What can hang from each mark:
z_519: z_627 z_826
z_844: z_279 z_627
z_804: z_819 z_886
z_886: z_804
z_819: z_519 z_804 z_930
z_279: z_844
z_930: z_627 z_819
z_245: z_819
z_348: z_279 z_627
z_627: z_348 z_519 z_804 z_844 z_930

Each row was made from one small tree. The marks that hang from a mark follow it in brackets, in the order of their numbers. Every link used is in the known rows. Write each row's tree.
Known rows:
z_804[z_819[z_930] z_886]: [-31   1   3  -7  13  -5   4 -10  -2   3   6  -2  18  -8  23  26  23  13
   2 -18 -18  12 -17   1  -9   1]
z_844[z_279 z_627[z_519 z_804]]: [-22 -12  -5 -19 -20 -15  -6   5   4   9  10 -16   4   2  18  20  11  28
   7  -2 -10  11 -12   6 -14   4]
z_886[z_804[z_819[z_519 z_930]]]: [-30  -8   1 -13   3 -13   4   0  -8   9  -3  -2   3  -8  14  26  23   7
   5 -26 -20   5 -12   5 -16 -11]
z_348[z_279[z_844] z_627[z_519 z_804[z_819]]]: [-13  -6  -5 -13   1   0   2  -8  11  -1   0 -27   8 -19   0   9  20  13
  11  -9   0  20 -33  13  -4  17]
z_519[z_627[z_348 z_844[z_279] z_930] z_826]: [-15   4  -9 -29 -19  17  -4   8  -2  12   9 -18   3  10  10  13  14   8
  -1  -5 -16  -4 -13   4 -12   4]
z_930[z_627[z_519[z_826] z_804 z_844[z_279]]]: [-13  -4   2 -29 -22  -5   3   2  -2   7  12 -21  -1   0  10   7  14  15
   0  -6  -8   0  -9   7  -2   4]
z_627[z_348 z_519 z_930]: [-19  -9  -3 -24 -11   8 -16   4   6  -1   9 -25   0  -9   5  22  18  10
   2 -21 -13   7 -14  11 -14   2]
z_930[z_627 z_819[z_804]]: [-32  -6   0  -6 -15 -22 -11   7  -2  -1   3  -8  16 -20  21   2  13  25
   9  -5 -17   8  -7   6  -5  -2]
z_348[z_279 z_627[z_930[z_819[z_804]]]]: [-21   0  -4 -16 -12   0 -18   6  -1   4  -3 -18  13 -16  11  15  13  17
  10 -13  -8  15 -25  14  -9   8]
z_804[z_819[z_519[z_627[z_348] z_826] z_930] z_886]: [-44  13  -4  -2   3   5  10  -2  -3  19   4  -7  10  -5  12   5  21   5
   2 -20 -19   1 -14   4  -5   0]
z_886[z_804[z_819[z_519[z_826] z_930]]]: [-26  -3   1 -15   1 -12   9   2 -10  14  -7  -5   3  -3  11  21  26   4
   5 -27 -23   0 -10   9  -5 -11]
z_819[z_804 z_930[z_627]]: [-32   0   4 -12 -10 -19  -9   3  -5   4   4  -4   7 -13  19  19  16  19
   2 -12 -17   7  -5  10 -16   3]
z_844[z_279 z_627[z_804 z_930[z_819]]]: [-24 -11 -13 -15 -17 -11  -9   7  -1   7  12 -13  16   0  15  10  10  20
   2   1 -13  11 -10   6 -14  -3]
z_627[z_348 z_804 z_930]: [-22  -8  -9 -14  -2   5 -18   1   4   2  10 -23   7  -5   4  16  19   4
  -1  -9 -15   9 -15   9 -13  -1]
z_519[z_627[z_804 z_844 z_930[z_819]] z_826]: [-19  -2 -13 -19 -20   1   6   5  -5   5  13 -26  24  -4   1  -1  12 -10
  -1   1 -13  -3 -11   6  -2  -8]
z_819[z_519[z_627[z_348] z_826] z_804[z_886] z_930]: [-49  15  -5  -4  -9  -7   0   4  -3  22  -2  -3   1  -4  13   9  17   4
  -3 -17 -23   1 -10   7  -6   3]
z_844[z_627[z_348]]: [-28  -8  -4 -12 -19  -8 -14   9   8   6   7 -14  12  -7  16  19  15  31
   8   0 -21  12  -9   6 -14   3]
z_627[z_519 z_804]: [-19 -14  -1 -16 -10 -10  -6   0   4   1   9 -23   9  -8  10  19  18  10
   4 -10 -13   9 -15   7  -8   0]
z_245[z_819[z_804]]: [-21  -6   0 -18   9  -9 -16   0  -7   6  -8  -8  10 -10  22  30  14  12
   9  -9 -19   9 -11   6  -8   0]
z_279[z_844[z_627[z_348 z_519 z_804]]]: [-28 -11 -12 -13 -21 -15  -6   3  16   0   9 -21   4 -13  -1   6  14  16
   2   3 -14  15 -13  11  -9  10]
z_519[z_627[z_804] z_826]: [-19  -3  -6  -8 -11 -11   3   5   0  11   5 -21  19   0  14   6  17   6
   7   4 -20   3 -15   6  -2  -1]
z_348[z_279]: [ -9 -12   5 -20 -17  -5  -9   0   2   5   1 -12  12  -4  18  29  20  29
   3  -8 -19  15 -22   8 -12   9]
z_819[z_804 z_930]: [-29  -3   0 -15  -7 -15 -10   2  -4   5   0  -4   8  -6  17  28  18  14
   1 -15 -21   8 -10   9 -16   1]
z_519[z_627[z_844[z_279] z_930[z_819[z_804]]] z_826]: [-20   5 -13 -26 -23   1  -1  10 -10  10   2 -13  11   5  14   6   9   5
   3  -5 -15  -6 -11   3  -6  -2]
z_348[z_279[z_844] z_627]: [ -6  -8   2 -18 -13  -8  -4   0  11   0   0 -15  11 -15  10  21  22  28
   4  -1 -16  23 -31  10 -10  20]
z_844[z_279]: [-13 -13   1 -20 -10  -8  -9   4   0   5   5  -6   7   3  27  28  19  32
   3  -7 -22  10 -16   0 -14   5]
z_804[z_819[z_519 z_930[z_627]] z_886]: [-37   2   7  -6   7  -8   7  -8  -7   7   8  -2   9 -18  18  17  22  16
   1 -21 -14  11 -10   4 -12   0]
z_627[z_348 z_519[z_826] z_804[z_819 z_886] z_930]: [-27   7  -8 -12  12  13  -3  -8   3   5   5 -28   5  -6   4   5  21  -6
   4 -23  -8   4 -18   9   8   1]

Write each row's tree:
[-11  -1  -3 -26 -22   0   5   7  -4  12   6 -12  11   9  20  16  15  18
   3   2 -20  -2 -14  -1  -8   4]
z_519[z_627[z_844[z_279]] z_826]
[-31  -7   0 -12 -16 -10   4   6  -5  13  10  -7  10  -7  12  22  18  10
  -1 -11 -21   5 -11   6 -24  -3]
z_819[z_519[z_627] z_930]
[-23   3   5 -25 -10 -10  14   1  -7   5   3 -14   2 -11   8  14  18   2
   5 -24 -10  -6  -6  10  -1  -5]
z_886[z_804[z_819[z_930[z_627[z_519[z_826] z_844]]]]]
[-21  -5   2 -24 -18   2 -12   5   3   3  13 -10   0  -4  19  13  14  31
  -1  -3 -14   5  -9   0 -15   7]
z_930[z_627[z_348 z_844[z_279]]]
[-27  -6   3  -8   9  -2   3  -7  -3   4   1 -10  11 -12  21  23  23  15
   6 -17 -19  14 -18  -2  -5  -2]
z_804[z_819[z_519] z_886]
[-23  -4   4 -20 -25  -9  -3  -2  12   2  10  -9  -4 -17  -2   9  18  25
  -8 -14 -12  13 -16  19 -16  21]
z_819[z_930[z_627[z_348[z_279[z_844]] z_519]]]
[-11   5  -6 -29 -28  19  -4   5   0  12   5 -24   7   3   1  14  14   6
  -2  -6 -13   1 -19  11 -10   8]
z_519[z_627[z_348[z_279] z_844 z_930] z_826]
[-14 -10  -4 -30 -21  -4  -8   8   0   6   9 -17   0   2  17  30  12  26
   6 -11 -11  10 -12   9 -19   4]
z_844[z_279 z_627[z_519 z_930]]
[-19  -7   0 -14   0 -11   5   3  -8  11 -11 -12   3  -4  15  17  25   9
  12 -20 -23   3 -13   5   2 -11]
z_886[z_804[z_819[z_519[z_826]]]]
[-31   0  -6 -10  -1 -10 -11  -1  -3   0   1  -8  16 -12  20  16  16   7
   0 -13 -19  11 -15   1  -2  -2]
z_627[z_930[z_819[z_804[z_886]]]]
[-25   3  -6 -14   7  18  -9 -13   7   6   5 -24   2  -7   5  14  18   4
   2 -24   0  13 -28   9  -4   9]
z_627[z_348[z_279] z_519 z_804[z_819 z_886] z_930]
[-22 -11  -7 -14 -14 -16  -8   5   2  11   8 -10  11   4  23  21  13  30
   5   5 -16  14 -12   3 -15   3]
z_844[z_279 z_627[z_804]]
[-20  -7  -9 -22 -22   3   1   7  -4  -1  15 -19  23 -10   8  12  11   2
   1  -1 -15   1 -13   2 -15  -6]
z_519[z_627[z_844 z_930[z_819]]]
[-30  -1  -5  -1  -1 -13   2  -3   4   8  10 -13  21  -6  24  12  16   9
   2   5 -17  11 -20  -4  -5   3]
z_519[z_627[z_804[z_886]]]
[-18 -15 -11 -17 -22 -18   0   5   6  -5   8 -13  20 -15   5  10  16  18
   1   4 -22  16 -10   9 -11   2]
z_279[z_844[z_627[z_930[z_819]]]]
[-27  -6 -13  -9   5  -7   9 -11   1   3   2 -16   9 -13   3  13  19   2
   0  -3 -13  20 -16   4  -8   2]
z_279[z_844[z_627[z_804[z_819[z_519] z_886] z_930]]]
[-29  -8 -16  -4  -2  -8  -3  -3  12   0   3 -18  13 -12   4   2  17  17
   9   5 -14  16 -15   6  -8   6]
z_279[z_844[z_627[z_348 z_804[z_819]]]]
[-12  -6   1 -24  -5   4 -10   7   3  -2   8 -30   6 -16   9  28  18   9
  10 -18  -7  11 -21  12 -13   5]
z_348[z_627[z_519 z_930]]
[-14   4  -1 -22  -3  11  -5  -8   4   5   9 -24  12 -11   7  27  16   3
  -4  -6  -2  18 -31   7  -7  13]
z_348[z_279 z_627[z_804[z_886] z_844 z_930]]
[-19 -15  -9 -11 -16 -25   0   0   9  -1   6 -15  15 -10   8  14  16  18
   1  13 -21  18 -13   7 -10   7]
z_279[z_844[z_627[z_804]]]
[-28  -6   4 -24   0  -4   0  -4 -11  11  11 -10   5 -16   1  20  13  -3
  -8 -10 -10   4  -2  11 -19  -4]
z_245[z_819[z_519 z_930[z_627[z_804 z_844]]]]
[-24  -7   0 -20 -31  -2 -13   8  10   9   5 -19   3  -7  10  21  12  36
   8  -9 -11  15 -17  14 -14  12]
z_844[z_627[z_348[z_279] z_519]]
[-20  -6  -6 -10 -16 -22   3  -9  12   6   3  -8  15  -8  13  16  16  24
  -5  11 -18  27 -23   6  -4  18]
z_348[z_279[z_844[z_627[z_804[z_886]]]]]
[-15  -2   0 -25 -13   1   2   4   3   3   9 -34   9 -12   1  14  17   0
   8  -8  -6   5 -19  11   2   4]
z_348[z_627[z_519[z_826] z_804 z_844]]
[-39  -4  -1  -5  -8 -18  -6   1  -4   6  -2  -2  11 -16  21  12  17  16
   2 -14 -23  12 -13  -1  -2  -4]
z_930[z_819[z_519 z_804[z_886]]]
[-33  -7   0  -5 -16 -11 -13   9   6  -1  13 -12  16 -20  15  -4  16  30
   6  -5 -19   8  -8   5  -7   0]
z_930[z_627[z_348] z_819]
[-41  -3  -3 -14 -25  -6 -13   9  -4   2   5 -12   2 -23   6  -2  11  16
   1 -10 -14   3  -3   5  -9  -4]
z_930[z_627[z_348 z_844] z_819[z_519 z_804]]
[-23 -12   0 -12   2 -11   0   1  -6   6  -7 -10   3  -9  18  24  22  12
  11 -19 -20   7 -15   0  -8 -10]
z_886[z_804[z_819[z_519]]]
[-12 -11  -2 -18 -19  -4 -10  -2  13   1   0 -11   5  -8   6  15  22  28
  -4  -3 -22  18 -23  10 -11  18]
z_627[z_348[z_279[z_844]]]
[-13  -4 -10 -18 -19   5  -7   1  11   5   4 -17   6  -6   2  11  17  14
  -4   0 -17  14 -24  11 -17  16]
z_519[z_627[z_348[z_279[z_844]] z_930]]
[-16  -3  -2 -21 -13   0  -3  11   2   1   8 -29  15 -16   3   8  18   7
  11 -19 -10   4 -18  15   2   0]
z_348[z_627[z_519[z_826] z_930[z_819]]]
[-19  -9  -4 -18 -14   1  -3   7  -5   8   7 -19   7  -7  10  22  17   5
   2  -9 -18   6 -13   6 -21  -5]
z_819[z_519[z_627[z_930]]]
[-46   3  -7  -7 -14  -5 -10   8  -3  16   1  -6  -1  -8  10  14  13   8
   0 -16 -19   2  -9   8 -22   0]
z_819[z_519[z_627[z_348]] z_804 z_930]
[-28  -8  -3 -19  -1   4   5  -7  -9   5   9 -14   8  -9  -1  21  19  -5
  -3 -18 -10   4 -11   6 -18  -8]
z_627[z_804[z_819[z_519 z_930]] z_844]
[-28  -7  -6 -12  -3  -7  -3  -5   4  -1  14 -20  16 -14   9  10  16  -1
  -2 -16 -11  10 -18   5  -1  -3]
z_627[z_519 z_804[z_886] z_930[z_819]]
